Each row comes from the steps of one path. Every step used is in the known rows, and no mark comes twice. Write the path behind each row, first mark first.
Known rows
k-v: [-0.545  0.225  1.625 -1.832  1.191  0.070 -0.114 -0.580  2.038  0.471
  1.292  1.140 -0.180  1.037 -0.462 -0.582  0.599  0.028 -0.132 -0.241
 -0.110  0.368 -1.708 -0.037  0.814]
q-b-s-v: [-1.669 -3.259 -0.841  0.813 -0.761 -1.795 -0.650  0.322 -0.254 -0.012
 -1.135  3.662  0.850 -0.945 -1.418 -1.261 -2.622 -0.345  0.248 -1.142
  1.828  0.403 -0.601 -1.280  1.014]
b-e-k-v: [ 0.351 -1.403  1.103 -1.137  2.711 -1.517 -0.898 -0.665  2.104 -1.377
  0.317  3.034 -1.068  1.639  1.487  0.568 -0.136 -0.462  2.785  0.961
  0.285  0.836 -2.057 -0.780  1.692]
d-k-v-s-e: [-1.289  0.749  0.408 -3.891  2.182  2.220  1.402  0.706  2.542  1.423
  2.216  1.340  0.504  1.815  0.268 -0.496  3.168  1.076  0.817 -0.635
  1.236 -1.127  0.079  1.011 -1.432]
b-s: [-1.391 -0.105 -0.679  0.579 -0.659 -2.421 -0.010  0.375 -1.554  0.654
 -1.323 -0.522  0.653  0.558  0.145 -1.297 -1.299 -0.129  0.260  0.043
  0.467  0.444 -0.711 -1.160 -0.650]
k-v-b-s: [-2.229 -0.215  0.741 -0.860  0.335 -2.057 -0.363 -0.397  0.014  0.910
 -0.603  1.172  1.783  1.032 -0.833 -2.174 -1.037  0.020  0.384 -1.388
  2.062  0.426 -3.073 -0.838 -2.830]
d-k-v-b-s: [-1.540  0.690  0.946 -1.772  0.645 -3.326  0.612  1.487  0.641  2.666
  0.081  2.815  1.880  0.625 -1.696 -0.769  0.140  0.433  0.859 -2.287
  1.791 -0.563 -2.229  0.812 -2.684]
v-b: [-0.054 -0.594 -0.369  0.008 -0.379 -0.015 -0.256 -0.013 -0.196 -0.202
 -0.426  0.447  1.364 -0.208 -0.358 -0.361 -0.202  0.002 -0.026 -1.271
  1.548 -0.293 -0.781  0.108 -2.854]
q-b-e-k-v: [-0.191 -3.933  0.332 -2.307  3.225 -1.150 -2.504 -0.835  3.486 -1.017
 -0.402  5.553 -0.835  0.717  0.863  0.594 -0.895 -0.884  2.211  0.220
  1.259  0.658 -3.239 -0.404  2.432]
b-s-e-v-q-k-d: [-2.677 -0.820  0.245 -3.493  0.818 -1.412 -1.517 -0.793 -0.259  1.472
  2.058 -4.044  1.702  1.127  1.183 -0.962  1.646  1.072  1.466 -0.026
  1.100 -0.213  0.832 -2.041  1.066]
q-b-e-v-s-k-d: [-0.539 -3.653 -0.393 -3.818  3.102  3.004 -1.800 -0.370  3.198  2.234
 -0.952  3.099  0.230 -0.126  0.508 -0.956 -2.424 -0.240  3.071 -0.041
  2.751  0.885  2.275 -1.829  0.257]
d-k-v: [ 0.039  1.323  1.994 -2.311  1.680 -0.570  0.622  1.138  2.545  2.122
  2.081  2.677 -0.230  0.283 -1.381  0.832  1.887  0.742  0.274 -1.040
 -0.025 -0.753 -1.036  1.623  1.060]
d-k-v-b-s-e: [-2.217  0.729  0.559 -2.409  0.741 -2.544  0.765  0.919  1.446  1.567
  0.615  1.944  1.567  1.653  0.159 -0.421  2.243  0.609  1.031 -1.000
  2.252 -1.078 -2.289  0.311 -3.284]
v-q-b: [ 0.056 -2.438 -0.196 -0.714  0.375 -0.555 -2.425  0.431 -0.108  0.809
  0.433  2.346  1.843 -0.942  0.121  0.410 -0.273  1.379 -0.040 -0.788
  1.838 -0.963 -1.816  0.859  2.195]
q-b-d-k: [-0.581 -1.240  0.102 -0.768 -0.117 -1.893 -0.157  2.055  1.459  2.187
  0.852  3.110 -0.156 -1.475 -0.171  2.164 -0.451 -0.278 -1.208 -1.335
 -1.049 -0.910 -1.193  1.796  1.306]
b-d-k-v: [-0.374  1.468  2.185 -2.067  0.646 -1.624  1.120  1.479  2.610  2.254
  2.732  1.546 -0.503  0.646  0.210  1.881  0.534  0.091 -0.735 -1.042
 -1.939 -0.340 -2.085  1.362  1.402]
e-v: [-1.715 -1.138  0.321 -1.462  0.264  1.422 -0.237 -1.008  2.541  0.024
  2.171  1.430 -1.040 -0.660 -1.086  0.591 -0.696 -1.290 -0.020 -0.819
  0.076  0.108 -0.082 -0.324 -0.506]
b-e: [ 1.372 -0.524 -0.398  1.437  0.976 -1.949 -0.440 -0.040  0.088 -0.804
 -2.188 -0.404  0.183  0.757  0.353  0.077 -1.094  0.134  2.153  1.118
  0.778  0.411 -0.401 -0.548  0.172]
q-k-v-s-e: [-1.841 -0.289 -0.014 -4.119  2.252  2.879 -0.260 -0.120  2.610  0.005
  1.296 -2.366  0.834  2.040  0.724 -2.388  2.896  1.204  0.652  0.180
  1.006 -0.002 -1.036 -0.730 -1.407]
b-e-v-s-k-d: [ 0.042 -1.097  0.227 -2.762  2.840  2.744 -0.332 -0.878  2.113  1.402
 -0.309  0.372  0.053  0.713  1.068 -0.821 -1.676 -0.115  3.761  0.462
  1.951  0.932  3.225 -2.342 -0.798]
v-q: [ 0.702 -0.110  0.397  0.111 -0.021 -0.812 -0.848  0.313 -0.986  0.003
  0.998 -0.485  1.489  0.045  0.670  0.281  0.435  1.480  0.539 -0.076
  0.882 -0.766 -1.295  0.578  1.348]
q-b: [-0.578 -2.649 -0.609 -0.931  0.368  0.229 -1.681  0.039  1.149  0.762
 -0.594  2.641  0.295 -0.709 -0.657  0.024 -0.472 -0.330 -0.542 -0.511
  0.899 -0.200 -0.851  0.365  0.896]
s-v-q-k: [ 0.942 -0.709  0.762  0.461 -0.199 -1.024 -0.944  1.187 -0.308 -0.524
  1.764 -1.354  1.681 -1.202 -0.966  0.341  0.403  2.577  1.520 -0.505
  0.693 -0.091 -0.318  0.103  2.562]
s-e-k-d: [-0.671 -0.259  0.281 -2.367  0.850  1.076 -0.019 -1.388 -0.118 -0.619
  1.445 -0.792 -1.339  1.499  3.130  0.660  2.491 -0.510  1.062  0.688
  0.385 -0.260  2.246 -0.817  1.484]

Which path is each row?
[ 0.730  1.324  2.367 -2.264  1.455 -1.239  0.029  1.437  1.317  2.168
  3.120  2.323  1.253  0.270 -0.476  1.440  2.354  2.483  0.897 -1.101
  0.579 -1.234 -1.964  1.948  2.505] | d-k-v-q
[-1.094 -0.343  0.199 -3.685  2.348  2.336 -0.675  0.442  2.458  1.200
  0.993 -1.872  1.109  0.842 -0.805 -2.202  0.871  1.002  0.217 -0.949
  1.019  0.213 -1.061 -0.448 -0.932] | q-k-v-s
[-1.101 -0.638  0.176  1.903 -1.121 -2.115  0.892  0.429 -1.148 -0.577
 -0.709  0.750  0.329 -0.126 -0.717 -1.306 -2.277  0.269  0.682 -0.300
  0.679  0.813  0.168 -1.715 -0.016] | b-s-v
[-0.328 -0.241  1.713 -2.294  0.837  1.090 -0.580  0.241  2.689  0.707
  0.838  3.115  0.846  0.525  0.335  0.034  0.138  0.983  1.162 -0.300
  1.600  0.893 -2.147 -0.191 -1.431] | s-k-v-b
[ 0.434  0.879  0.749 -1.960  1.198 -0.398 -0.947  0.141 -0.583  2.008
 -0.242 -4.414  0.390 -0.130 -0.221 -0.541  1.255  0.586  0.073 -0.812
 -0.185 -0.221  2.269 -0.436  1.509] | q-k-d
[-0.927 -0.131  1.171 -1.794  0.797  0.378 -0.837 -0.714  1.756  0.203
  0.888  1.258  1.017  0.961 -1.114 -0.633  0.120 -0.103  0.047 -1.725
  1.460  0.074 -2.747  0.231 -1.899] | k-v-b
[ 0.292  1.577  2.772 -1.760  0.516 -2.481  0.401  1.890  1.482  2.481
  3.865  1.449  0.849  0.592  0.776  2.063  1.020  1.959 -0.140 -0.996
 -0.926 -1.068 -3.145  1.946  2.990] | b-d-k-v-q
[-1.634  0.446  1.366 -1.772  0.556 -1.298  0.396  0.539  1.526  1.093
  0.044  2.229  0.498  1.509  1.017 -0.911 -0.645  0.906  1.513  0.775
  0.855  1.588 -2.204 -1.498  0.848] | b-s-k-v
[-0.968 -0.206  0.908 -2.781  1.455 -0.184 -1.414  0.449  2.196  0.795
  0.910 -0.497  1.733  0.112 -1.195 -0.847  1.016  0.541  0.483 -1.473
  1.222 -0.219 -2.467  0.235 -1.941] | q-k-v-b
[ 0.980 -2.018 -0.884  0.208  1.530 -1.743 -1.096  0.089  0.273 -1.960
 -1.321  2.224  0.724 -0.041  1.403  0.961 -1.021 -0.687  2.991  0.016
  1.708  0.693 -1.339 -0.443 -2.256] | v-b-e-k
[-1.341 -1.288  0.532 -3.930  1.650  0.628 -0.119  1.657  3.344  3.267
  1.830  4.023  0.782  0.037 -0.631  0.041 -0.254  0.204 -1.018 -2.200
  0.155 -0.792 -2.087  1.440  0.341] | q-b-d-k-v-s
[-0.208  0.843  1.949 -2.309  1.404 -0.778  0.116  1.067  2.388  2.121
  1.561  2.938  0.998  0.037 -1.772  0.628  1.503  0.493  0.574 -2.349
  1.200 -1.248 -1.639  2.059 -1.910] | d-k-v-b
[-2.549 -1.451  0.101 -2.348  0.197  2.046  0.098 -1.566  2.962 -1.202
  2.427  0.827 -1.228  0.780  0.676  0.326  1.368 -1.234  0.140  0.297
  0.089 -0.223 -0.034 -0.811 -0.997] | s-e-v
[ 0.423 -0.759  0.906 -0.413  2.085 -1.691 -1.123 -0.949  1.762 -0.026
 -1.329  1.164  1.169  1.582 -0.722 -0.991 -1.077 -0.040  2.119 -0.100
  1.982  0.175 -2.838 -0.597 -2.139] | k-v-b-e
[-1.761 -0.350  0.993 -1.710 -0.392 -0.814  0.490  1.269  2.705  1.685
  3.016  2.564  0.126 -1.628 -1.154  2.285 -0.767 -1.415 -0.344 -2.461
 -0.512 -0.757 -0.969  1.201 -2.660] | e-v-b-d-k
[-0.734  1.151  1.028 -2.915  1.172  0.493  1.526  1.436  2.076  2.802
  2.656  1.140  0.237  0.716  0.007 -0.012  0.286  0.418 -0.452 -1.560
 -0.829 -0.359 -1.166  0.944 -0.497] | b-d-k-v-s
[-1.874 -1.442 -0.195 -3.016  0.782  4.439  0.226 -0.005  3.086  0.710
  1.942  2.770  0.144 -0.529  0.576 -0.098 -0.897 -0.184  1.922 -0.444
  1.048  1.095  0.993 -1.213 -1.724] | e-v-s-k
[-0.138 -0.077  0.524 -1.949  1.055  0.529 -0.287 -0.593 -0.696  0.632
  1.053  0.153 -1.139  0.134  1.807  0.847  0.916 -0.475  0.702 -0.101
  0.106 -0.287  2.372 -0.905  1.830] | e-k-d
[ 0.508 -3.014  0.364  0.370 -0.155 -0.401 -1.556  0.248  0.301 -0.221
  0.823  3.623  1.648 -1.404 -0.716  0.504 -0.912  1.569  0.545 -1.137
  2.152 -0.438 -0.818  0.343  3.078] | s-v-q-b
[-1.096 -2.298 -0.513 -0.612 -0.684 -0.763 -1.141  0.434  1.243  0.531
 -0.015  1.878 -0.047 -0.443  0.800  0.738 -1.591 -0.768 -1.828 -0.539
 -0.604  0.209 -2.105  0.219  1.354] | q-b-d
[-0.348 -2.102  1.204 -2.773  1.871 -0.289 -2.581 -0.195  2.070  1.222
  1.513  3.647  1.769  0.360 -0.303 -0.264  0.452  1.345 -0.305 -0.990
  1.863 -0.699 -3.540  0.870  3.207] | k-v-q-b
[-1.439 -1.248  0.385 -3.656  1.814  3.098 -0.047 -0.657  1.913 -0.148
  2.030  2.976 -0.318  1.021  0.998 -1.121  0.481 -0.231  1.319 -0.990
  0.718  0.393 -1.166 -0.561 -0.655] | e-k-v-s
[ 1.216 -0.832  0.920  1.147 -0.528 -0.475 -0.048  0.309 -0.732 -0.609
  1.688  0.721  1.150 -0.243 -0.316  0.266 -0.523  1.929  0.908 -0.410
  1.114 -0.150 -0.276 -0.146  2.151] | s-v-q
[-2.945 -3.733 -2.075 -2.072 -0.028 -1.243 -1.251 -0.288 -0.066 -1.144
 -0.361  3.692 -0.262  0.383  2.828  0.223  0.618 -0.984  0.850  0.737
  1.262  0.224 -1.712 -1.392  0.916] | q-b-s-e-k
[ 0.992  0.866  1.006 -1.883  1.383 -1.023 -1.720  0.402 -1.730  2.047
  0.955 -4.466  1.962 -0.005  0.525 -0.164  1.517  2.365  0.858 -0.661
  0.603 -0.886  1.418  0.146  2.549] | v-q-k-d
[-1.557 -0.300  0.061 -3.407  1.846  3.350  0.661 -0.708  2.235 -0.185
  1.500  0.007  0.485  2.350  1.364 -1.943  2.010  0.555  0.265  0.407
  1.572 -0.185 -0.792 -0.844 -1.685] | k-v-s-e
[ 0.914 -3.206 -0.957  0.363  1.719 -1.579 -2.099  0.323  0.933 -0.276
 -2.948  2.221  0.563 -0.170 -0.175  0.043 -1.640 -0.353  1.344  0.309
  1.586  0.048 -1.112 -0.119  0.839] | q-b-e
[ 0.054  0.094  2.055 -1.747  1.159 -0.650 -0.855 -0.239  1.062  0.851
  2.251  0.719  1.356  1.436  0.321 -0.120  0.922  1.817  0.546 -0.084
  0.681 -0.379 -2.840  0.515  2.254] | k-v-q
[-0.973 -0.549 -0.516 -0.236 -0.896 -1.432 -0.235  1.064 -0.776  0.859
 -1.697  1.750  2.113 -0.158  1.019 -0.615 -1.602  0.901  1.688  0.103
  1.937  1.054 -1.274 -1.145 -2.598] | v-b-s-k
[-0.160 -0.784  1.806 -2.416  1.442 -0.092 -1.184 -0.760  1.353 -0.643
  3.339  3.247  0.304  0.674  1.754  1.035  1.271  1.009  1.317 -0.076
  0.474 -0.270 -2.941  0.093  3.068] | e-k-v-q
[ 0.484  0.438  0.148 -2.363  1.261  3.273  0.467  0.357 -0.473  2.383
 -0.515 -0.695  0.790  0.371  1.694 -1.061  0.025  1.394  1.570 -0.061
  1.602  0.495  3.744 -0.958 -0.423] | v-s-k-d
[-1.373 -0.455  0.535 -4.022  1.326  4.655 -0.004 -0.697  2.412  2.201
  1.636  0.872 -0.018 -0.068  0.826 -0.721 -0.883 -0.001  1.831 -0.709
  1.207  0.544  3.719 -1.541 -0.865] | e-v-s-k-d
[-1.725 -1.645  0.566 -3.498  1.220 -3.184 -0.824  1.301  1.584  2.464
  1.748  3.808  2.074  1.018  0.706  0.144  2.646  1.948  1.000 -0.527
  2.345 -1.529 -3.402  1.022  2.136] | d-k-v-q-b-s-e
